Every row comes from one small tree of marks. Brackets hold a mark, then the marks that hang from it, in alphabetical order. Every link used is in the known rows. Which tree was each row made from?
In the rows, zero is written as 128.
Known rows
(nidet (zekon sepig)): [ 91 171  93 157 120  69 162 104 169 136 103 112 108 128  98 152 108  72
 183  76 163  71  98 181 134 116 127 118 134 132 157 151  88  86  98 136
 112 159 137 113 159]
(bimen vimeg): [132 175  90 151 134  81 139 111 149 146  92 134 127 105 108 157 126 103
 136  84 164  97 128 164 131 125 131 117 148  94 151 112 129 114 101 150
 102 136 119  82 156]
(fisoki fana): [131 168  98 152 112  85 137  92 164 122  93 152 142 116  90 153 104 110
 130  93 146  97 110 177 121 120 138 106 140 134 148 115 128 158 126 143
 120 142 105 113 162]
(midol dodabi pazo sero (vimeg bimen)): [ 86 170  81 138 132  85 153  39 229 153 121 144 103 104 162  88 135  71
 110 125 151 133  90 146 159  37 137 124  91 130 106 102 195 152 125 122
 121 204 111 100 165]
(sepig gamo masiv): [129 149  95 139 101 114  45 129 155 140  69 146 166 100 114 120 130  88
 133 103 163 110  82 176 152 128  98 128 153  88 141 153 103 141 133 149
 105 123 110 100 158]
(tugu (rubaf vimeg)): [146 153  91 185 129  94 130 119 138 140  68 135 123 112 123 158  84 108
 119 102 139  85 118 188 121 116 128 120 141  74 148 104 119 121 136 151
  82 139  92 107 216]
(sero fana (zekon (sepig masiv))): [118 177  97 132 104 100  92 110 141 145 103 136 157 137 136 144  98  93
 138  88 123 115 120 175 178 114 166  96 157 127 160 169  91 110 129 159
 145 146 159  97 191]
(zekon (dodabi midol) (sepig gamo) sero): [123 162  99 108 148  80 113 104 113  82 113 113 124 131 114 130  91  69
 180  71 180  83  79 155 166 150 140 144 139 133 120 142 107 142 138 153
  98 126 138  83 155]
(dodabi midol zekon): [ 87 182  81 169 132 113 113  93 154 120 129 132 164 106 111 134 134 121
 142  92 118  81 118 153 171 156 151  65 132  88 146 116 149 124 113 143
  88 138  95 134 155]
(midol dodabi pazo sero vimeg): [ 69 173  88 127 148  93 161  43 217 150 107 152  99 106 164 100 148  85
 123 126 146 127  85 133 156  41 135 123  90 116 125  92 178 150 117 121
 125 197 142  92 167]
(nidet (zekon sepig sero)): [103 187  99 128 126  68 169 101 174 125  91 108 100 143 103 159  96  67
 187  66 178  75  97 162 133 124 134 125 126 146 141 144  95  90 120 141
 113 147 147 103 159]
(nidet (zekon (dodabi midol) (sepig gamo))): [ 85 161  79 149 132  74 120 101 128  92 131 102 119 114 101 139 111  58
 184  77 174  60  85 186 151 141 123 141 151 123 157 142  90 119  87 144
  96 159 131  98 178]
(sepig gamo): [131 149  85 155 115  94  92 116 155 130  76 135 150 102 103 141 114  84
 141  98 159  95 104 175 141 128  93 122 144  91 139 129 116 132 120 143
 106 128 114  90 150]
(dodabi (midol pazo vimeg) zekon): [ 57 171  80 152 144 121 121  33 162 137 123 155 146  83 118 112 147 114
 126 112 114  98 111 118 165 108 162  83 111 111 133 104 176 144 120 116
  87 164 107 142 169]
(nidet (zekon dodabi (sepig masiv))): [ 82 158  98 139 120  88 126 104 153 107 109 121 108 116 110 130 111  69
 176  74 172  95  81 204 139 116 141 134 149 145 170 166  77 107 112 146
 114 166 145 117 171]
(fana fisoki pazo): [119 141 132 187 106 127 165  93 129 113 104 140 125 112  97 162 129 112
 168  88 137 127 128 178 151 106 127 115 138 102 130  85  88 134 154 124
 118 139  98 143 157]
(zekon (sepig gamo)): [130 152  98 142 122  80 113 106 157 140  85 123 136 120 112 137 101  77
 166  86 162  81  91 169 141 129 109 128 136 115 138 164  91 105 118 136
 118 135 135  78 137]
(fana pazo): [114 155 109 179 115 110 150 100 123 143  98 143 136 109  88 146 118 103
 144  87 154 113 123 185 152  96 129 116 138  97 133 106 103 114 151 124
 102 150 104 131 160]
(nidet zekon): [ 88 170  77 173 118  81 147 107 170 126  99 125 122 112  96 157 121  81
 158  89 161  80 107 185 129 111 114 116 141 114 162 118 114 107 104 140
 105 151 117 125 169]
(pazo (fana fisoki)): [103 161  99 170 117 110 148 104 167 110  63 128 133 127 116 156 104 100
 157  92 152 123 128 144 155 115 133 112 134 100 136 102 127  96 132 140
 125 105 123 131 160]
(vimeg bimen): [134 156  81 175 107  76 129 104 177 134 108 134 136 113 109 129  99  84
 132  87 155 111 122 190 146 112 129 110 140 115 123 129 149 125 138 142
 108 142  74 128 144]
(dodabi midol (zekon sepig)): [ 92 182  93 151 136 102 130  87 153 127 134 124 151 119 114 132 120 113
 166  81 118  69 107 152 171 159 162  71 129 108 143 148 127 105 115 140
  99 144 115 121 145]
(dodabi (midol vimeg) zekon): [ 79 181  74 164 141 123 124  78 165 132 130 134 145 102 112 119 139 118
 137 110 120  89 110 141 171 131 162  78 104 100 125 101 166 127 113 126
  86 155  93 140 156]
(zekon sepig): [119 156 104 147 127  76 154 106 159 141  96 133 121 127 115 136  96  90
 172  77 149  88  98 167 145 120 139 115 130 122 146 156 102  98 123 137
 124 140 134 104 139]
(zekon dodabi): [107 145  87 162 133  89 134 102 137  97 111 143 126 106 115 139 102  92
 146  87 150 110 104 195 143 113 138 123 140 120 160 112 126 136 135 152
 109 151 123 121 154]
(zekon (sepig masiv) sero): [129 175 120 100 120  93 119 116 161 144  73 134 123 143 123 130 102  88
 171  68 170 109  81 151 155 127 152 130 124 141 123 174  93 112 164 148
 121 121 144 103 140]
(fana fisoki): [115 142 111 171 110 103 153 105 163 105  96 138 128 117 122 161 125 105
 164  95 132 117 115 169 141 123 125 106 134 109 143  97 116 143 137 146
 124 121 106 131 145]
(sero (fana pazo)): [127 170  89 184  88 106 123 104 112 133 113 136 138 102  84 150 114 106
 161  89 151 120 146 195 162  95 143 115 151 100 148 101  96 113 140 117
 122 159 138 117 203]
(midol (sero fana (zekon dodabi))): [102 181  73 154 134  94 120  85 157 100 131 137 131 123 130 165 105  87
 128  97 127 141 136 206 185  88 155  92 173 116 161 110 127 140 125 182
 139 181 164  79 189]
(gamo sepig): [ 78 167  92 168 123  72 127 106 180 130  81 139 124 128 103 139  99  78
 137  82 163  94  92 165 142 121 117  84 129  99 138 107 116 121 102 146
 133 123 113 108 158]
(midol (dodabi zekon) pazo vimeg): [ 62 176  93 127 137 123 141  33 196 148 105 147 135  86 150  85 148 109
 118 125 118 102  93 130 139  81 145  92  71 120 140  94 183 133 120 103
 109 182 131 112 154]
(zekon dodabi sero): [118 164 100 126 137  87 141 100 137  87  97 140 118 123 116 146  96  88
 152  77 168 116 102 177 145 117 146 130 132 134 135 107 131 143 162 159
 110 133 133 109 151]
(sero (zekon (dodabi midol) (sepig masiv))): [ 85 156 106 124 147  95 107 101 119 117 127 139 148 137 143 131 100  93
 129  81 119 104  87 171 187 127 172 104 157 126 144 162 108 143 130 174
 117 139 121 122 166]
(midol pazo): [ 94 146  90 151 125  86 134  64 156 141  80 165 135  93 120 137 120  99
 133  99 142 110 107 150 137  88 125 114 143 109 150 120 137 140 134 131
 112 142 127 125 166]
(fisoki (fana pazo)): [130 167 118 168 108 108 148  81 131 129 100 156 139 109  69 156 108 109
 129  87 150 108 123 185 130 106 139 113 144 128 137 104 104 153 145 120
 115 158  94 120 173]
(sepig masiv): [111 156  97 149 105 107  92 125 160 146  82 151 149 113 117 125 126 105
 136  92 153 116  93 175 154 110 127 112 146 100 145 144 114 132 140 147
 112 129 111 136 155]
(rubaf vimeg): [112 158 108 172 132  90 137 107 157 138  74 150 137 114 122 162  91 108
 128  80 142  86 115 164 108 122 114 120 153 100 152 108 118 117 132 159
 111 140  98 112 190]
(sero (fana fisoki pazo) (zekon dodabi)): [109 153 111 172 106 130 138  77  92  78 133 137 142 117 114 179 109 103
 145  89 111 146 155 207 173 101 163 101 163 122 159  76  89 150 152 151
 141 162 139 120 202]
(tugu (rubaf (vimeg bimen))): [165 155  92 192 115  86 123 111 153 140  81 129 124 110 120 145  77  95
 109  99 146  94 124 201 122 113 126 122 143  84 131 115 136 123 146 146
  79 144  62 114 216]
(zekon (dodabi (midol (pazo fana))) sepig): [ 71 155  88 133 155  80 144  60 116 102 109 137 124 114 123 121  92  80
 163  78 156  98  98 136 168 103 167 130 146 128 141 144 126 111 121 133
 113 142 153 123 185]

Write each row's tree
[ 73 159  89 129 133  93 155  52 180 148  93 148 116  99 158  90 141  95
 121 127 143 106  83 124 139  58 138 126  77 124 129  93 171 142 124 106
 117 171 130 115 167]
(midol dodabi pazo vimeg)
[103 190  83 125 116  70 147  98 140  87 117 100  96 132 100 158  89  62
 202  64 185  93 108 196 145 124 158 143 141 165 164 138  89 104 121 142
 124 169 182  89 197]
(nidet (zekon dodabi sepig (sero fana)))
[104 173  61 161 108  89 125  32 205 143 123 153 108  93 120 116 121  68
 130 115 156 156 132 165 166  41 152 124 133 136 121 114 169 150 132 123
 124 207 134  98 203]
(midol pazo (sero fana) (vimeg bimen))
[155 181  91 113 103  81  97 111 141 120  83 112 132 131 104 148  91  72
 186  78 180  96 111 159 151 138 130 135 133 135 132 152  86 111 139 136
 127 131 173  54 176]
(zekon (sepig gamo) (sero fana))
[144 171  90 106 115  80  97 104 118  84 101 115 124 121 109 141  80  63
 194  72 186 105 109 184 150 137 143 151 142 149 143 145  88 125 147 143
 126 147 183  54 178]
(zekon dodabi (sepig gamo) (sero fana))
[111 201  84 131 103  67 151 106 160 119 101 100 107 140  96 165  95  69
 199  70 178  83 114 173 142 125 145 126 133 152 152 140  86  91 118 135
 123 156 174  88 192]
(nidet (zekon sepig (sero fana)))
[118 191 109 116 135 103 143  82 181 127  92 125 133 131 111 142  98  98
 168  67 141  92 110 157 145 151 155  89 117 135 139 149 117  91 151 142
 109 139 145  94 122]
(dodabi (zekon sepig sero))
[131 150 106 128 105  99  73 123 155 147  74 135 148 115 117 117 113  79
 161  88 167  99  77 166 152 130 112 130 142 110 142 186  77 114 127 143
 115 128 131  89 144]
(zekon (sepig gamo masiv))
[ 99 150 106 131 153  83 151  86 138 116 115 136 126 131 133 151  82  83
 134  76 120 103 101 187 160 114 157 106 143 140 157 148 107 121 132 170
 129 151 139  97 144]
(sero (zekon dodabi sepig))
[147 166 107 107 125  80 121 113 154 128  71 119 127 134 109 145  93  69
 174  72 176  87  89 150 142 140 118 141 126 130 121 157  98 113 147 143
 115 120 145  66 135]
(zekon (sepig gamo) sero)
[108 203  71 147  98  79 134 110 161 111  97 111 121 125  92 170 110  76
 172  77 177  93 126 179 141 118 137 120 139 133 154 109 109 113 122 142
 111 151 151 102 203]
(nidet (zekon (sero fana)))
[137 155 106 100 140  81 118 101 135  95  89 120 116 124 114 137  85  65
 177  69 185  95  87 174 142 139 129 149 132 147 132 146  94 131 152 154
 113 134 156  67 136]
(zekon dodabi (sepig gamo) sero)
[116 179  96 171 106 114 126  93 107 136 114 141 154 118 101 167 108 104
 127  93 120 123 154 189 177  95 157  93 160 104 150 106  99 118 144 140
 130 160 134 109 202]
(sero (fana pazo) zekon)
[131 159 110 190  78 122 138 100 115 104 114 131 133 110  92 165 124 112
 177  91 142 134 149 189 161 107 141 115 145 105 148  83  83 130 150 119
 132 153 130 127 201]
(sero (fana fisoki pazo))
[116 168  73 172 129  86 148  73 221 147 122 140 104 118 118 119 119  71
 129 110 155 137 112 179 163  65 139 116 117 122 100 117 170 133 133 143
 110 187  92 108 148]
(midol sero (vimeg bimen))
[ 89 168  89 146 158  91 143  81 175 108 121 145 126 126 133 161 107  85
 116  95 126 135 114 201 173  92 144  95 163 112 148 116 139 145 127 191
 125 167 134  91 152]
(midol (sero (zekon dodabi)))
[ 68 165  89 142 127  85 117 109 131 102 133 117 116 122 114 125 115  77
 178  74 169  82  78 187 161 126 153 131 153 134 162 159  87 122 101 149
 103 163 125 134 186]
(nidet (zekon (dodabi midol) (sepig masiv)))
[137 181 103 144  90  99 135 110 149  92  95 127 129 131 116 173 111 104
 180  84 156 127 135 160 155 127 148 113 136 128 139  89 117 140 160 145
 129 120 146 106 181]
(zekon (sero (fana fisoki)))
[128 186 120  96 118 128  70  97 178 135  72 126 157 117 115 125 115  93
 157  76 154  99  90 160 151 161 129 101 129 122 136 177  95 110 151 145
 105 130 141  80 130]
(dodabi (zekon (sepig gamo masiv) sero))
[ 67 153  77 151 147  91 127  66 119  94 104 148 140 102 122 127 104  91
 136  93 155 108 111 142 167  98 154 126 154 105 143 108 152 136 128 140
 103 135 129 139 196]
(zekon (dodabi (midol (pazo fana))))
[ 88 202  78 124 116 109 101  52 140 106 121 143 164 100 109 140 126 113
 152  88 130 104 133 130 174 138 169  78 140 115 141 105 158 145 143 133
  98 144 143 119 200]
(dodabi (midol pazo) (zekon (sero fana)))
[121 204  85 135 109 113 110  92 165 115 100 128 153 111 103 153 110 111
 156  82 140 110 140 170 154 147 155  79 126 119 152 111 133 112 148 145
 113 144 150  97 169]
(dodabi (zekon (sero fana)))
[ 54 176  65 170 147  87 154  79 168  97 150 119  93 112 110 139 132  72
 160 100 165 101  94 184 164  90 147 126 134 119 141  98 140 141  93 148
  95 192 120 126 187]
(nidet (zekon (dodabi (midol sero vimeg))))
[ 87 164  91 132 136 105  95  48 151 130 116 140 162  87 115 120 127  95
 155  90 124  71 100 133 160 151 135  87 142 104 144 153 123 127 109 129
  95 145 132  98 161]
(dodabi (midol pazo) (zekon (sepig gamo)))
[143 167 117  93 113  98  77 122 155 141  62 126 139 134 118 128 103  73
 164  75 181 103  76 153 152 140 119 142 135 129 118 181  82 121 155 148
 114 116 141  78 141]
(zekon (sepig gamo masiv) sero)
[100 187 112 113 113  84 131 113 176 136  79 115 112 140 107 144 107  71
 181  67 182  90  83 167 141 123 138 132 132 144 140 165  82  99 133 143
 112 140 144 111 164]
(nidet (zekon (sepig masiv) sero))
[ 56 191  87 124 149 118 148  23 236 144 116 147 116  93 162  98 157 101
 120 130 125 122  92 139 157  62 142  91  85 116 135  93 183 138 110 122
 116 207 144  89 155]
(midol (dodabi zekon) pazo sero vimeg)
[120 165 113 174  96 129 138  88 113 112 120 135 151 123 109 183 114 113
 146  94 108 138 157 185 176 104 154  91 160 109 151  84  88 137 149 142
 138 150 129 117 198]
(sero (fana fisoki pazo) zekon)
[121 165 108 146 104  95 140  95 146 114 117 123 140 142 136 175  95  95
 168  86 107 116 141 173 169 123 164  86 150 135 155 128  89 121 127 158
 156 143 157  93 180]
(sero (fana fisoki) (zekon sepig))
[ 70 192  97 112 137 104 145  45 190 141  74 129 150 111 151 100 111  91
 139  95 135  93 108 122 150 106 147  89 104 119 151 141 149  71 111 111
 124 152 169  94 158]
(midol (dodabi (zekon sepig)) (pazo fana))
[ 83 162  73 162 135  84 134  40 190 138 139 153 112 105 125 110 133  77
 124 115 147 129 107 135 180  63 152 117 134 111  96 109 187 165 126 131
  99 178  85 131 181]
(dodabi (midol pazo sero (vimeg bimen)))
[ 95 166  99 134 161  81 154  75 176 113 123 137 113 140 138 157  96  77
 138  84 128 123 106 193 174  94 153 101 154 129 151 142 114 125 125 185
 135 175 153  78 141]
(midol (sero (zekon dodabi sepig)))
[ 65 167  76 154 148  93 141  47 177 140 123 155 112 103 126 120 146  91
 135 117 140 118  97 123 178  65 154 113 126 104 114  98 170 163 118 133
 105 174 117 125 182]
(dodabi (midol pazo sero vimeg))
[ 66 193  88 124 136 117 135  51 193 133  74 139 161  99 148 106 126 103
 115 103 134 100 115 124 152 102 139  86 107 102 154 109 171  91 118 116
 115 145 150 106 166]
(midol (dodabi zekon) (pazo fana))
[ 89 176  84 136 132  81 153  97 155  86 101 120 104 121 101 161 107  68
 167  75 182  97  99 192 133 119 132 136 138 142 154 104 115 129 132 153
 101 153 133 117 170]
(nidet (zekon dodabi sero))
[ 95 153  84 144 126  76 125  97 149  98 108 107 111 107  99 144 103  54
 182  78 178  73  89 204 128 128 109 146 145 134 164 153  78 106  93 144
 108 165 146  86 163]
(nidet (zekon dodabi (sepig gamo)))
[ 93 178  96 122 139  69 167  91 150  95 104 112  89 134 105 154  92  62
 191  64 183  86  92 188 132 120 144 140 132 160 153 140  91 107 128 149
 112 161 155 100 160]
(nidet (zekon dodabi sepig sero))
[ 68 192  96 125 140 103 139  41 220 132 112 145 142  97 157 113 148  99
 125 108 124 116 103 155 154  89 130  75 119 104 152 108 167 136 112 139
 120 186 148  85 152]
(midol (dodabi zekon) pazo sero)
[100 166  93 137 101  92  90 118 170 142  82 115 131 113 102 132 119  63
 171  84 175  82  81 184 135 128 105 133 147 122 156 180  66 105 100 138
 107 148 134  98 168]
(nidet (zekon (sepig gamo masiv)))
[114 182  96 119 123  73 135 105 170 122  81 104 110 128  97 159 103  57
 187  75 190  70  91 167 131 134 108 141 131 138 136 154  84 100 115 138
 103 141 148  77 157]
(nidet (zekon (sepig gamo) sero))
[ 95 187  56 177 122  93 123  93 168 128 143 132 119 118 117 134 135  99
 154 116 148 115 118 151 194  88 166 108 127 101 119  99 156 143 109 141
 114 176 129 113 203]
(dodabi (midol (sero fana) vimeg))
[120 160 120  94 131  94 116 107 142 107  87 135 113 137 129 122  91  79
 171  69 178 121  74 174 154 120 161 143 134 155 138 169  92 129 167 160
 121 134 152 108 146]
(zekon dodabi (sepig masiv) sero)
[106 152  86 140 149  80 113  94 138  90 137 119 119 119 123 129 109  67
 176  83 163  94  83 181 177 127 132 134 157 111 134 149 106 142 107 163
 112 162 140  74 156]
(zekon (dodabi (midol sero)) (sepig gamo))
[ 55 185  75 151 154 124 128  26 195 138 136 153 134  90 124 119 154 105
 128 114 116 114 109 128 178  92 162  76 123 100 127 102 179 149 113 131
  94 187 123 119 170]
(dodabi (midol pazo sero vimeg) zekon)
[ 74 175 117  99 122 112 111  58 184 147  99 143 151 102 161  90 135 102
 137  94 125  97  79 146 145 111 143  89 108 124 163 154 130 118 126 119
 122 163 151 104 153]
(midol (dodabi (zekon (sepig masiv))) pazo)
[ 90 199 111 118 130 110 119  94 222 142 118 120 137 131 158 106 136  98
 152  95 133 109  80 177 170 116 144  78 113 111 149 161 127 108 116 152
 129 178 153  80 132]
(midol (dodabi (zekon (sepig masiv))) sero)
[ 82 196  79 166 142 111 120  82 186 119 142 132 147 112 115 142 140 113
 144  95 120 100 119 166 185 138 151  63 147  85 139 113 155 131 111 158
  97 162 110 114 154]
(dodabi (midol sero) zekon)
[ 61 149  84 139 167 100 131  44 123 113 131 161 135 107 141 133 116  94
 101 110 112 111 104 141 174  85 169 103 137 122 137  97 163 170 129 150
 107 160 112 132 184]
(sero (zekon (dodabi (midol pazo vimeg))))
[ 74 165  73 157 138  89 129  72 138 127  85 146 151 109 119 132 114  97
 132  96 149 100 118 108 169  98 148 112 147  88 129 116 154 120 122 128
 101 118 117 142 197]
(dodabi (midol (pazo fana)))
[114 213  90 117 112 107 119 102 174 111 113 114 154 121 140 124 124 112
 150  95 139  95 119 162 155 137 151  82  99 116 148 100 153 116 134 131
 120 153 150  84 165]
(midol (dodabi (zekon (sero fana))))
[106 212  77 141 118 109 101  96 141 105 130 121 163 120 104 147 121 118
 161  86 134  94 136 149 180 160 170  75 134 109 137 106 147 127 136 143
  98 135 133 115 188]
(dodabi midol (zekon (sero fana)))
